What can hang from each mark
L: N T
R: S T U
D: T U
F: U
X: C
S: R
N: L
U: D F R
T: C D R
C: T X

Known rows, with every way that one mark hangs from another
D(T(C(X) R) U(F)): [-0.73  1.10 -1.11  1.87  3.71  1.45  1.83 -2.17 -0.49 -1.60 -0.15 -0.30
 -1.37  5.39 -2.12  3.59  1.81 -1.07  0.96 -1.44 -6.31  1.94  0.60 -3.43
 -2.75  0.70 -4.89  0.78 -0.22  1.01  1.16]
D(T(C)): [-2.76  2.00  0.88  1.19  3.15  2.77 -0.70 -2.00 -0.01 -1.75  1.37 -2.25
 -1.83 -0.88 -1.43  3.32  2.32  0.30  0.71 -0.33 -2.62  0.97 -2.07 -1.25
 -2.83  1.42 -3.52  0.94 -1.51  1.24  1.09]
F(U(D(T(C(X))) R(S))): [-2.62 -1.44 -0.35  1.12  3.76  1.80  1.46 -2.43 -1.38  1.18  0.95  0.42
 -2.32 -1.85 -6.24  0.57  2.59 -0.47 -0.25 -1.24 -4.93 -1.64  0.90 -1.94
 -4.00 -0.87 -3.89  1.74 -3.15  0.01 -0.02]
N(L(T(C))): [-2.42  1.39  2.89  1.32 -0.43  4.12 -1.32 -1.70  1.06 -0.32  0.85 -3.36
 -1.67 -4.20  1.63  1.93 -1.31 -0.60  0.51  1.31 -3.20  0.23 -2.54 -0.19
  0.15  2.33 -2.03  1.03 -2.08  1.76  0.97]
L(T(C(X) D R(U))): [-1.44  1.83 -0.79  0.79  0.98  1.97  1.60 -0.75  0.60 -0.31 -1.43 -1.95
 -1.96 -0.60  0.94 -1.46 -0.25 -2.21  2.33 -0.23 -2.84  3.32  3.94  0.22
  2.17  2.11  0.12  2.74 -0.54  0.95  4.42]
R(U): [-5.03 -0.87  4.76  2.28  2.73  2.08  2.42 -0.84  0.30 -0.46  1.17 -2.88
 -1.97 -1.92 -2.22 -1.05  0.49  0.25  0.14  1.97  1.81  1.25 -2.55 -1.50
 -2.77  2.57  1.82  0.97 -3.21  0.43  1.75]
X(C(T(D(U(F)) R(S)))): [-3.17  0.03 -0.91  3.23  2.04  1.83  1.31 -0.47  1.14 -0.67 -0.91 -1.27
 -2.95  1.36 -0.37  0.31  2.36 -0.59  4.20  1.19 -3.41  2.03  2.05 -1.11
  3.26  1.55  1.10  1.66 -2.04 -0.03  0.05]
L(T(C(X) D R)): [-1.65  2.65 -1.78  1.06  0.40  1.89  0.59 -1.32  1.58 -0.44 -0.85 -2.29
 -2.50 -1.00  1.43  0.16 -0.14 -2.37  2.70 -0.39 -3.94  2.55  3.65  0.41
  2.62  1.81 -1.35  1.88  0.11  1.02  3.77]
T(D R(U)): [-3.83  1.79  2.69  2.15  0.58  0.53  1.88  0.49 -1.03 -1.01  1.01 -2.45
 -3.34  0.00  1.23 -1.38 -1.76 -0.51  1.12  1.57  1.42  1.76  2.63 -0.30
  0.91  2.48  2.98  1.99 -1.96  0.11  3.35]
S(R): [-4.65 -0.36  2.95  2.65  0.82  2.12  1.34 -2.34  2.24 -0.40  1.55 -3.45
 -1.24 -2.38 -2.07  1.85 -0.47 -1.05  1.38  2.00 -0.19  2.22 -2.98  0.09
 -4.71  0.82  1.58  0.42 -2.13  1.02  1.67]
N(L(T(C D R(S)))): [-0.49  3.51  0.66  0.59 -2.16  3.15 -2.40  1.06 -0.22 -0.54 -0.06 -2.11
 -2.29 -2.72  3.52  0.92 -2.54 -0.94  0.31  0.34 -3.34  1.27  2.21  0.62
  4.89  2.26 -1.00  3.34 -1.52  1.27  0.86]
C(T(R(S U(D))) X): [-3.61 -0.86 -0.63  1.40  4.16  2.83  3.43 -0.15  2.20  0.86 -2.67  0.54
 -1.78 -2.48 -5.29 -2.28  1.28 -2.86  0.34 -1.08 -2.79  1.70  1.84  0.05
  2.05  2.33  1.14  1.53 -2.70 -2.82  1.63]
L(N T(R)): [-2.72  3.02  1.04  0.76  0.99  2.25  2.03 -0.94  2.31  0.83 -1.60 -4.31
 -1.27 -6.09  2.25  1.88  2.54 -1.90 -1.43  1.15 -3.92  2.67  0.00  0.46
  1.24  2.57 -2.05  2.24 -0.28  1.75  2.71]
L(N T(C(X) D R)): [-1.28  3.73 -2.22  1.00  0.50  1.17  0.90 -0.70  1.77  0.09 -2.29 -2.29
 -1.95 -4.20  2.57  0.50  1.32 -2.90  1.67 -0.27 -4.71  3.35  3.67  0.94
  3.03  2.39 -1.87  2.96  1.19  2.09  3.80]
L(T(C)): [-2.57  1.10  1.71  0.96  1.29  3.60  0.26 -2.48  2.21  0.28  0.28 -3.76
 -1.45 -3.12 -0.02  1.30  1.68 -0.47  1.04  0.91 -2.89  1.40 -1.33 -0.87
 -0.28  2.00 -2.47  1.76 -1.26  1.93  2.17]
T(C(X) D R): [-2.34  2.15 -1.22  2.46  0.75 -0.10  0.21 -0.66  1.01 -1.55  0.24 -0.90
 -3.52  1.83  1.16 -0.34 -1.32 -1.54  3.28 -0.44 -1.71  1.51  3.63  0.02
  1.75  1.93  0.01  0.90 -0.14  0.44  3.15]
L(N T(D(U(R)))): [-4.06  2.17  1.29  2.64  1.19  2.02  3.07 -2.77 -0.04  0.87  0.25 -3.47
 -2.16 -4.79  0.72  2.14  1.37 -1.41 -0.10  3.03 -4.61  1.93 -0.14 -0.75
 -1.11  1.44 -1.10  1.97 -0.08  2.46  2.46]
U(F R(S T(C(X) D))): [-2.25 -4.78  2.67  3.67  2.06  3.97  0.63 -2.90  0.72  1.07  1.91  2.63
 -2.47 -0.13 -5.68 -1.27  1.18 -2.09 -0.67 -2.68 -3.34  2.90  0.48 -3.25
  2.15  0.42 -1.46  4.39 -0.30  1.26 -1.65]
D(T(R)): [-3.16  2.96  0.80  1.11  2.85  1.98  0.94 -1.17 -0.24 -1.63  0.82 -2.81
 -2.16 -0.64 -0.30  3.48  1.81 -0.58 -1.01 -0.21 -2.82  1.56 -0.80 -0.27
 -1.68  1.42 -2.52  0.39 -1.55  0.22  1.44]
R(S T(C D)): [-2.42  0.25  1.22  2.30  1.06  2.80 -2.09  0.67  0.58 -0.36  0.48 -0.02
 -1.96 -1.70 -0.55 -1.22  0.45  0.42  0.56 -2.38 -0.16  1.91  0.94 -0.26
  3.10  2.18 -0.56  3.89 -1.14  0.84 -0.49]
N(L(T)): [-3.83  1.46  3.71  1.63 -0.01  4.31 -0.12 -1.42  0.80 -0.05  1.10 -3.78
 -1.79 -5.54  0.80  1.84 -1.05 -0.84 -0.29  2.36 -2.41  0.23 -3.54 -0.18
 -1.02  2.61 -1.00  0.37 -2.52  1.02  0.62]
N(L(T(D R))): [-2.83  3.50  2.06  1.36 -1.67  3.00 -0.49 -0.15 -0.30 -0.58  0.94 -3.49
 -2.94 -4.04  3.45  1.49 -3.10 -1.50  0.54  1.79 -2.63  0.90  0.57  0.87
  1.90  2.59  0.02  1.27 -1.59  0.95  1.88]
R(S T U(D F)): [-2.40 -3.99  5.10  2.12  2.70  4.29  0.97 -0.07 -0.54  2.66  0.89  1.01
 -1.29 -3.57 -7.33 -3.85  0.86 -1.00 -2.34 -1.40 -0.37  1.43 -0.63 -4.00
 -0.42  1.91 -0.34  6.08 -3.53 -0.84 -0.57]
C(T X): [-6.43 -0.58  0.71  2.79  4.86  3.56  3.19 -3.05  3.93 -0.68 -0.72 -1.29
 -2.10 -3.25 -3.97  0.45  2.17 -2.36  2.48 -0.01 -2.23  1.15 -2.15  0.16
 -0.88  2.91  0.28 -1.79 -1.61 -1.35  0.97]

Rows
[-2.74 -1.84  0.55  3.60  1.06  1.94  0.94 -2.91  1.34 -0.29  0.68 -0.12
 -1.01  1.80 -2.65  0.56 -1.13 -2.04  3.54 -1.17 -2.76  3.39  0.41 -1.07
 -3.57  0.35  0.33  2.22  0.01  1.44  1.45] => S(R(T(C(X) D(U(F)))))
[-2.22  0.48 -0.45  2.32  1.86  0.67  0.88 -1.25  2.36 -1.10 -0.54 -1.25
 -2.26  1.89  0.07  0.44  0.43 -1.22  1.58 -0.98 -2.78  1.42  0.84 -0.33
  0.54  1.67 -1.27  0.16 -0.71  0.48  2.23] => T(C(X) R)
[-0.08  0.28  2.28  1.39 -0.12  1.86 -0.11  1.57 -1.06 -0.35  0.65  0.07
 -2.76  2.14 -0.68 -2.21 -0.99 -0.65  0.80 -0.11  0.01  2.90  4.59 -2.79
  4.37  2.21  0.79  6.00 -1.73  1.26  1.58] => T(C D R(S U(F)))
[-2.56  0.84  1.25  1.56  0.59  3.82 -0.66 -1.85  1.70 -0.54  0.04 -2.27
 -1.49 -3.83  0.16  1.16 -0.85 -1.67  1.14  0.69 -4.05  0.72 -2.36 -0.03
 -0.42  2.22 -1.99  0.21 -1.68  1.13  1.01] => N(L(T(C(X))))
[-2.50  2.15  0.72  1.72 -0.34  3.48 -1.07 -1.31  0.61 -0.87  0.57 -2.01
 -2.45 -3.90  0.97  0.56 -2.37 -1.84  2.59  0.92 -3.23  0.82 -0.26  0.22
  0.66  2.46 -0.94  0.84 -1.29  1.10  1.64] => N(L(T(C(X) D)))
[-3.06 -1.28  5.04  2.08  1.74  2.15  2.75 -0.78  0.20  0.24  1.24 -2.07
 -2.24  0.59 -1.74 -0.70  0.28 -1.08 -0.63  0.99 -0.02  2.25  0.04 -2.99
 -0.35  2.39  0.88  2.77 -2.42  0.65  1.94] => T(R(U(F)))
[-1.01 -1.48  1.74  2.29  3.61  3.43  1.37 -3.11 -1.57 -0.42  2.00  0.27
 -1.26  3.59 -4.87  4.03  2.70  0.15 -1.80 -0.40 -6.27  1.53 -1.56 -4.69
 -2.28 -0.52 -4.94  2.98 -1.42  2.07 -1.58] => D(T(C) U(F R(S)))
[-2.19  2.51 -2.12  3.01  1.13 -0.96  1.15 -0.63  0.20 -1.77 -0.20 -1.12
 -3.08  4.95  1.87  0.40 -1.69 -0.64  3.64  0.11 -2.96  0.84  3.71 -0.61
  0.18  1.48 -0.22  0.03 -0.13  0.46  3.06] => T(C(X) D(U) R)
[-2.63  3.00  1.08  1.90  0.06  1.11  0.12  1.64  0.07 -1.00  0.84 -1.78
 -3.16 -0.47  0.93 -0.44 -1.09 -0.48  0.09  0.71  0.14  1.53  2.80 -0.19
  3.36  2.18  1.08  2.68 -1.80  0.02  0.87] => T(D R(S))
[-3.14 -3.02  4.82  2.27  0.98  2.72  2.38 -2.66  0.04  1.75  2.14 -1.74
 -1.54 -2.84 -6.53 -0.93 -1.46 -2.11  0.94  2.35 -0.22  2.00 -1.34 -3.00
 -5.87  0.69  1.81  3.77 -3.31  0.42  2.68] => S(R(U(D F)))
[ 0.06  4.64 -1.97  0.50 -0.14  1.06  0.47  1.10  0.40  0.14 -2.49 -2.51
 -1.12 -1.82  3.78  1.32  1.09 -0.73  0.27  0.53 -5.12  2.79  4.07  0.08
  4.07  1.93 -2.29  4.40  0.36  2.48  2.30] => L(N T(C D(U) R(S)))
[-4.78 -4.02  5.68  4.40  1.56  3.83  1.79 -4.30 -0.29  1.22  3.95 -0.10
 -3.62 -2.01 -4.34  0.02  0.24 -1.75 -0.56 -0.28 -1.94  1.84 -1.21 -3.25
 -0.69  0.91 -0.34  3.02 -0.72  1.30 -0.12] => U(F R(T(D)))
[-3.44 -4.24  4.83  4.00  1.08  3.59  0.58 -4.45 -0.04  1.05  3.74  0.49
 -3.62 -0.63 -3.64  0.07  0.26 -1.51  0.36 -1.18 -2.82  1.81 -0.27 -3.22
  0.28  0.79 -1.31  3.93 -0.07  2.22  0.13] => U(F R(T(C D)))
[-0.58  2.17 -2.42  0.53  3.49  2.00 -0.35  0.28  0.76 -1.74 -1.32 -0.12
 -1.01  1.30 -1.66  2.26  2.56 -0.95 -0.71 -2.76 -4.63  2.61  0.99 -0.27
  1.05  0.97 -3.86  1.66 -0.97  0.11  0.16] => D(T(C(X) R(S)))
[-1.52  2.86 -0.35  1.30 -1.18  2.47 -1.09 -0.59  0.62 -0.94 -0.17 -1.97
 -2.58 -2.30  2.91  0.76 -2.65 -2.15  1.88  0.21 -4.26  1.33  1.98  0.93
  2.61  2.29 -0.96  1.14 -0.78  1.09  2.33] => N(L(T(C(X) D R)))
[-3.95  1.26  3.04  3.05 -0.42  3.20  1.15 -2.53 -1.27 -0.18  2.28 -3.00
 -2.84 -2.66  1.14  2.32 -2.72 -0.89  0.21  3.15 -4.08  0.07 -1.56 -0.59
 -1.18  1.25 -0.12  0.29 -1.85  1.42  1.12] => N(L(T(D(U(R)))))
[-2.23  3.51  0.40  1.08  0.20  2.57 -0.15 -1.34  1.10  0.33 -0.42 -3.52
 -2.16 -6.34  2.07  0.94  1.33 -1.35  1.80  1.35 -2.99  2.16  1.22 -0.06
  1.47  2.77 -1.95  3.56  0.24  2.90  3.07] => L(N T(C D))
[-5.22 -3.21  4.03  2.47  2.63  2.44  2.26 -1.59  0.36  1.23  1.15 -1.05
 -1.63 -2.67 -2.63 -0.39  2.67  0.87 -1.54 -1.18 -1.25 -0.33 -1.45 -0.86
 -1.77  0.43 -0.59  1.24 -3.02  0.98 -1.70] => F(U(R(S T)))
[-0.96  1.83  1.06  1.44  3.19  2.55  1.79 -0.27 -1.48 -1.00  0.44 -1.06
 -1.02  3.50 -2.22  3.53  2.07 -0.13 -1.92 -0.17 -4.61  2.01 -0.11 -3.62
 -1.37  0.90 -4.04  2.29 -1.78  0.53 -0.82] => D(T(R(S)) U(F))
[-4.39 -2.40  2.97  3.84  1.26  2.51  0.18 -3.72  0.21  0.30  2.54 -0.39
 -3.42 -1.30 -1.31  0.26 -0.01 -0.55  0.31 -1.16 -2.28  1.29 -0.43 -0.40
  0.25  0.63 -0.34  2.02 -0.18  1.48  0.94] => U(R(T(C D)))
[-3.36  0.74 -1.09  2.60  3.27  2.45  3.39 -0.60  1.57 -0.64 -1.32  0.58
 -2.24  1.70 -2.87 -0.04  0.53 -2.69  2.32 -0.48 -3.89  2.23  3.29 -1.57
  2.90  2.31  0.30  1.09 -1.00 -1.25  0.56] => C(T(D(U(F)) R(S)) X)
[-1.47  3.34 -0.13  0.83 -0.54  2.23 -0.18 -1.07  0.87 -0.33  0.14 -3.37
 -2.74 -1.41  2.86  1.00 -0.43 -1.20  1.94  0.46 -3.18  1.87  3.40  0.18
  2.97  2.04 -1.36  2.84 -0.18  1.71  3.76] => L(T(C D R))
[-6.45 -2.12  3.92  3.17  1.75  1.71  2.40 -2.93 -0.81  0.66  2.53 -1.73
 -3.25 -2.52 -0.85 -0.29  1.02  0.34  1.02 -0.26 -0.65 -0.67  0.10 -0.44
 -2.87  0.73  0.46  0.45 -2.32  1.17  0.48] => F(U(R(T(D))))
[-3.51  1.15 -0.08  2.93  1.57  0.96 -0.03 -1.51  1.05 -1.59  1.20 -0.96
 -3.32 -0.03 -1.02 -0.63 -0.76 -1.08  3.82  0.43 -0.63  0.86  1.16 -0.99
 -0.57  2.16  0.08  0.61 -0.96  0.64  2.25] => T(C(X) D)
[-2.42 -4.87  2.28  4.12  3.39  3.02  2.37 -3.16  1.04  0.98  0.81  1.74
 -1.08  3.40 -5.58  0.43  2.12 -0.79 -1.23 -1.89 -5.21  1.92 -1.69 -3.85
 -0.96  0.00 -2.63  2.21 -0.84  1.12 -1.98] => D(U(F R(S T(C(X)))))
[-3.61 -2.48  3.29  3.08  1.93  2.50  1.31 -2.43  0.08  2.28  2.79 -0.42
 -3.12 -3.58 -6.45 -0.26  0.22 -0.98 -2.33  1.57 -2.77 -0.96 -1.43 -2.46
 -1.46 -0.05 -0.96  2.66 -3.12 -0.65 -0.06] => U(D R(S))
[-4.66 -5.36  6.26  4.32  2.57  4.29  2.28 -4.81  0.98  1.70  3.36 -0.36
 -2.62 -1.99 -5.03  0.70  1.74 -1.57 -1.72 -0.64 -2.65  1.76 -3.33 -3.50
 -1.55  0.89 -1.45  2.43 -1.07  1.33 -0.90] => U(F R(T))
[-2.07 -4.43  3.92  2.32  0.82  3.24  0.52 -2.89  0.46  2.16  1.16 -0.24
 -0.82 -2.25 -5.82 -1.50 -0.80 -1.84  1.00 -1.12 -1.64  2.67 -0.60 -2.17
 -4.07  0.47  0.51  5.25 -2.00  1.07  2.37] => S(R(T(C) U(D F)))
[-1.47  3.44  1.17  1.09 -2.19  2.78 -1.78 -0.45 -0.19 -0.70  0.68 -2.89
 -2.88 -2.66  4.28  1.43 -3.06 -1.26  1.49  1.00 -3.50  0.73  1.67  0.73
  3.00  2.40 -0.82  2.01 -1.07  1.62  2.39] => N(L(T(C D R)))
[-3.92  0.39  2.29  2.68  1.61  3.14 -0.85  0.82  0.42 -0.20  0.71 -0.59
 -2.03 -3.11 -1.21 -1.33  0.38 -0.09 -0.33 -1.37  0.71  1.77 -0.09 -0.24
  2.05  2.22  0.43  2.96 -1.80 -0.18 -1.02] => R(S T(D))
[-1.23  2.97  0.05  0.46  0.54  2.01  0.58 -1.16  2.35  0.71 -2.04 -3.67
 -1.19 -4.67  2.98  1.99  2.52 -1.43 -0.27  0.18 -4.96  2.65  1.13  0.33
  2.46  2.42 -3.08  3.21  0.44  2.71  3.18] => L(N T(C R))
[ 0.47 -2.11  0.83  1.50  2.01  1.64  1.15  0.35  0.27  1.39 -0.62  1.53
 -1.90  1.29 -5.36 -3.15  0.08 -2.00 -0.29 -1.38 -2.79  1.80  3.07 -3.38
  1.62  1.42 -1.10  5.01 -2.27 -0.33  1.54] => T(C(X) R(S U(D F)))
[-2.58  3.42  0.27  2.42  0.39  0.26  1.17  1.57 -0.85 -1.21  0.42 -1.76
 -2.59  2.82  1.75  0.45 -1.41  0.42  0.48  1.34 -0.97  1.02  2.87 -0.89
  1.66  1.64  0.86  1.55 -1.69 -0.04  0.86] => T(D(U) R(S))
[-1.59  2.75 -2.68  1.74  3.88  0.45  1.53 -1.52 -0.13 -2.35 -0.98 -1.19
 -1.32  4.97 -0.15  3.77  1.73 -0.38  1.08 -1.34 -5.82  1.44  0.55 -0.83
 -2.91  0.65 -4.05 -0.78 -0.50  0.49  1.82] => D(T(C(X) R) U)
[-0.78  2.24  2.06  0.17  0.40  3.09  2.11  1.38 -0.25  1.35 -1.72 -2.08
 -1.27 -5.43  0.19 -1.12  1.50 -2.49 -1.71  1.06 -2.45  4.49  3.49 -1.59
  4.27  2.84 -0.17  6.54 -0.81  1.91  2.04] => L(N T(D R(S U(F))))
